Each row was made from one walk, in order. Every step used is in the known rows, and no mark comes twice. Write each row's walk.
Known rows
V, J, E, K, Y, Q: [ 0.17  2.69 -0.23 -0.95  0.00 -0.25 -2.55 -0.07 -1.84  0.32  2.37  0.62
  0.73 -1.42  0.72  0.47 -0.83  4.39 -1.02 -0.04  1.40 -2.26 -0.92]
A, K, Y: [-0.12 -0.11  0.45 -0.85 -0.58  1.01 -1.07 -0.01  1.14 -0.93  0.79 -0.82
  0.08 -0.87  0.20  0.63  0.10  3.41  0.17  0.03 -0.14  4.23  0.47]
E, K, Y, Q, V, A: [ 1.41  0.56 -1.34  0.63  0.32  3.16  0.28  0.28 -0.88  0.25  0.17 -1.12
  1.45  0.90  1.03 -1.24 -0.87  3.61 -1.23 -0.08  1.35 -2.38  0.50]
J, E, K: [ 0.26  1.09 -0.33 -0.73  0.90  0.45 -1.06 -0.09 -1.00 -0.41  1.78  0.51
  0.39 -0.61  0.84 -1.87 -0.33  1.71  1.49 -0.26  0.67 -3.74 -0.80]
Y, Q: [ 0.01  0.22 -0.19  0.47  0.24 -0.20  0.07 -0.10 -0.25  1.21  1.07 -0.07
  0.64  0.04  0.27  0.39 -0.32 -0.30 -3.43  0.37  0.73  0.26 -0.32]
Q, E: [-0.04  0.19 -0.28 -0.76  1.05 -0.34  0.35  0.25  0.15  0.37 -0.77  0.39
 -0.58  0.74 -1.08  0.85  0.21 -0.39 -1.08 -0.12  0.37  1.45  0.64]
V, J: [-0.27  1.66  0.61 -0.07 -0.66 -1.40 -0.40 -0.07 -0.28 -0.15 -0.52  0.13
  0.35 -0.12 -0.64  1.44 -0.07  0.45  0.55 -0.33 -0.21  0.86 -0.04]
J, E, K, Y, Q: [ 0.46  1.00 -0.76 -0.83  0.52  1.47 -2.19 -0.01 -1.70  0.61  2.60  0.42
  0.55 -1.27  1.37 -1.00 -0.79  3.77 -1.56  0.20  1.67 -3.17 -0.97]
Y, J, E, K: [ 0.12  0.97 -1.23 -1.17  2.21  2.47 -0.16  0.38 -1.67 -0.46  0.73  0.49
 -0.56 -1.13  1.50 -1.27 -0.29  2.07  3.03  0.01  0.10 -4.65 -1.53]
Y, V, A, K, E: [ 0.22  0.20  0.20  1.84 -0.70  3.37  2.15  0.27  1.68 -2.36  0.95 -1.36
  1.86  1.18  0.10 -1.04 -0.47  0.77 -4.04 -0.18 -0.15  3.75  1.73]
K, Y: [ 0.27 -0.26 -0.02 -0.73 -0.80  1.32 -1.61  0.17 -0.27 -0.23 -0.04  0.26
 -0.48 -0.61  0.34  0.52 -0.02  2.24  0.48  0.10  0.29  0.92  0.43]
Q, V, A: [ 0.79 -0.43 -0.73  0.73  0.23  1.97  1.45  0.20  0.98 -0.29 -1.36 -1.43
  0.60  1.52  0.13 -1.72 -0.33 -0.31  1.72 -0.48  0.09 -2.01  1.08]
J, E, K, Y: [ 0.47  0.90 -0.54 -1.59  0.48  1.54 -2.44  0.08 -1.20 -0.82  1.55  0.57
 -0.30 -1.50  1.27 -1.62 -0.36  4.05  1.91 -0.11  0.80 -3.14 -0.50]
Y, J, E: [-0.16  0.06 -1.14 -1.16  1.99  2.23  0.20  0.22 -0.42  0.03  0.37  0.35
 -1.21 -1.25  1.13 -0.94 -0.12  0.69  2.81  0.10 -0.15 -2.83 -1.20]
Y, V, A: [ 0.83  0.37 -0.68  0.54 -0.36  3.10  1.91  0.19  0.68 -1.80  0.42 -0.61
  0.75  1.49 -0.22 -1.60 -0.80 -0.45 -2.91 -0.50  0.08 -2.70  0.46]
Q, V, A, K, Y, E: [ 0.68 -0.49 -0.75 -0.06 -0.76  4.45  0.67  0.39  1.75 -1.72 -2.69 -2.16
  0.33  0.59 -0.22 -1.06 -0.45  2.96  3.03 -0.42  0.40  2.07  0.75]
V, A, K, E: [ 0.03  0.28  0.60  1.23 -0.53  2.16  1.22  0.11  1.50 -1.12 -0.16 -0.87
  2.21  0.56  0.09 -0.54 -0.25  1.52 -0.78 -0.06 -0.33  6.23  2.26]
E, K, Y, J: [ 0.62  0.77 -1.23 -1.42  0.82  3.41 -0.78  0.75 -1.92 -0.56 -0.59  0.50
 -0.85 -1.09  1.30  1.03 -0.15  4.36  1.78  0.31 -0.01 -1.12 -0.80]
Q, V, K, Y, J: [-0.11 -2.27 -2.43 -0.22  1.59  2.91  0.56  0.74 -0.44  0.80 -1.15 -0.99
 -0.69 -0.09  0.97  0.03  0.39  2.15  4.19 -0.08 -0.25 -3.16  0.07]
Q, V, J, E, K: [ 0.24  1.82 -0.36 -0.05  0.79 -1.50 -0.89 -0.08 -0.89 -0.42  0.47 -0.86
  0.63 -0.24  0.59 -1.02 -0.33  1.78  3.04 -0.39  0.49 -5.47 -0.72]
K, Y, Q, E: [ 0.15  0.22 -0.59 -0.98  0.52  0.79 -1.16  0.27 -0.54  1.33  0.04  0.41
 -0.31 -0.02 -0.55  1.95 -0.17  1.63 -4.09  0.27  1.48  2.30  0.63]
Q, E, K, Y, V, A: [ 1.31  1.34 -1.30 -1.08  0.26  3.70  0.02  0.77 -0.94 -2.12 -0.20  0.11
  0.35  1.38 -0.69 -0.54 -0.63  3.05 -3.75 -0.62  1.13 -1.99  1.12]

Which walk is each row?
[-0.15 -2.26 -2.43 -0.69  2.09  3.20 -0.14  0.50 -0.45  0.56  0.22 -0.83
 -1.14 -0.74  1.44 -1.78  0.23  2.14  5.83 -0.21  0.14 -5.81 -0.30]	Q, V, K, Y, J, E
[ 0.18  1.28  0.02 -0.30 -1.31  0.94 -1.01  0.28 -0.63 -1.52  0.79 -0.32
 -0.04 -0.32 -0.29  1.72 -0.18  2.06 -2.35 -0.14  0.24 -1.56 -0.06]	K, Y, V, J
[ 0.26  1.13 -0.57 -0.37  0.05  1.63  0.12  0.44 -1.56 -0.67 -1.75  0.31
  0.38 -0.13 -0.16  0.08 -0.35  1.44  1.36  0.06  0.56 -1.70 -1.10]	Y, E, K
[ 0.27  2.60  0.04 -1.45 -0.28  0.08 -3.14  0.02 -1.67 -0.79  1.19  0.68
  0.24 -1.53  0.53 -0.04 -0.47  4.66  2.33 -0.39  0.77 -2.62 -0.51]	V, J, E, K, Y
[ 0.64  0.73 -0.46 -0.85 -0.21  1.34 -1.75  0.36 -1.37 -0.61  0.22  0.38
  0.30 -0.54  0.74  0.21 -0.22  4.08  0.45 -0.01  0.52 -0.63  0.01]	E, K, Y
[-0.20 -1.45 -1.48 -0.57 -0.39  2.60 -0.58  0.50 -0.62  0.12 -1.71  0.39
  0.09 -0.34 -0.41 -0.12 -0.08  2.33  2.80 -0.21  0.55 -1.27  0.00]	V, K, Y, E
[ 0.58  1.08 -0.60 -1.78  0.92  0.72 -1.73  0.58 -1.27 -0.29 -0.75  0.74
 -0.46 -0.08 -0.39  1.19 -0.04  3.58 -0.86  0.00  0.87  0.36  0.62]	Q, E, K, Y
[ 0.46 -0.15 -0.37 -0.22 -0.79  2.49 -0.62  0.28 -0.41 -1.41  1.37 -0.49
 -0.55 -0.32  0.38  0.13 -0.15  1.59 -2.89  0.12  0.58 -2.05 -0.02]	K, Y, V
[ 0.15  2.15 -0.46  0.69  1.21 -1.29 -0.81 -0.21 -1.34  0.69  1.77 -0.86
  1.24 -0.08  0.75 -0.60 -0.62  1.41 -0.33 -0.17  1.43 -5.21 -1.27]	Y, Q, V, J, E, K
[ 0.36  0.36  0.30  0.17  0.07  1.71  1.23 -0.04  1.97 -1.18  0.17 -0.91
  1.46  0.83 -0.29 -1.39 -0.45  1.16  0.29 -0.50 -0.41  3.74  0.97]	V, A, K
[-0.22  1.71  0.45 -0.70  0.35 -1.50 -1.20 -0.27 -0.15 -0.35  0.80  0.44
  0.16 -1.01 -0.02 -0.46 -0.28  0.48  1.93 -0.42  0.21 -1.90 -0.44]	V, J, E
[ 0.50  0.08 -0.79 -1.24  0.52  4.95  0.83  0.55  1.10 -1.40 -0.79 -0.82
  0.15 -0.38  0.43  0.12 -0.30  3.99  1.93 -0.11 -0.68  4.32  0.55]	V, A, K, Y, J
[-0.11 -0.01 -0.03 -1.09 -1.03  2.29 -0.94  0.25  0.78 -1.20 -1.35 -0.71
 -0.35 -0.93 -0.23  0.90 -0.06  3.13  1.53  0.04  0.16  3.71 -0.35]	A, K, Y, E
[ 0.62  0.97 -0.91 -0.91  0.08  2.95 -1.72  0.21 -1.49 -1.82  2.80 -0.06
 -0.41 -0.85  1.17 -1.70 -0.58  3.06 -1.36 -0.20  1.06 -5.94 -0.80]	J, E, K, Y, V
[ 0.48  0.39 -0.13  0.00 -0.46  2.98  0.39  0.05  1.33 -0.26  1.02 -0.86
  1.49  0.23  0.13 -0.32 -0.81  3.22 -2.64 -0.09  0.66  4.70  1.00]	V, A, K, Y, Q
[-0.42 -1.53 -1.00  2.04  0.06  1.50  1.12  0.38 -0.52 -0.47  1.06 -0.30
  1.33  0.68 -0.05 -0.61  0.10 -0.42 -3.24 -0.08  0.11 -1.90  1.16]	Y, V, K, E
[ 0.44  1.02 -1.57 -2.14  1.99  2.82 -0.85  0.98 -1.88 -0.18 -1.55  0.73
 -1.33 -0.45  0.25  1.99  0.08  3.87  0.37  0.20  0.39  0.29 -0.23]	Q, E, K, Y, J
[ 0.37 -0.39  0.24  2.17 -0.11  2.53  1.75  0.18  1.84 -1.06 -0.99 -2.04
  1.97  1.34  0.31 -1.21 -0.07  1.00  0.29 -0.01 -0.15  4.28  2.33]	Q, V, A, K, E
[ 0.62  0.93 -0.63 -0.24  0.09  1.11 -1.26  0.23 -1.74  0.54  1.35  0.34
  0.66 -0.57  0.98  1.15 -0.61  3.54 -3.04  0.40  1.24 -0.86 -0.42]	E, K, Y, Q
[ 0.36  1.49 -0.68 -0.35  1.86 -0.18 -0.09  0.24 -1.40  1.02  0.42  0.49
  0.72  0.73 -0.41  0.77 -0.38  0.91 -4.66  0.13  1.41  0.13 -0.26]	Y, Q, E, K
[-0.27 -1.43 -1.27  0.09  0.39  0.93 -0.67  0.12 -0.64  1.50  1.38  0.23
  1.06 -0.04  0.24  0.26 -0.31  2.11 -1.56  0.01  0.92 -0.55  0.40]	V, K, Y, Q
[ 0.45  0.52 -0.33 -1.11  0.49  2.48  0.42  0.22  1.29 -0.01  0.06 -0.46
  1.13  0.93 -0.90  0.49 -0.65  2.82 -4.00 -0.34  1.00  5.87  1.65]	V, A, K, Y, Q, E
[ 0.44  0.10  0.00 -0.83 -0.93  3.18 -0.07  0.05  1.73 -1.51  0.12 -0.75
  1.07  0.10 -0.09 -0.95 -0.43  3.56  0.57 -0.48 -0.06  4.28  1.47]	V, A, K, Y
[-0.09 -0.01  0.22 -0.47 -0.29  0.97 -0.63 -0.04  0.76  0.17  1.92 -0.84
  0.85 -0.83  0.33  0.83 -0.35  3.03 -2.99  0.31  0.69  4.33  0.03]	A, K, Y, Q
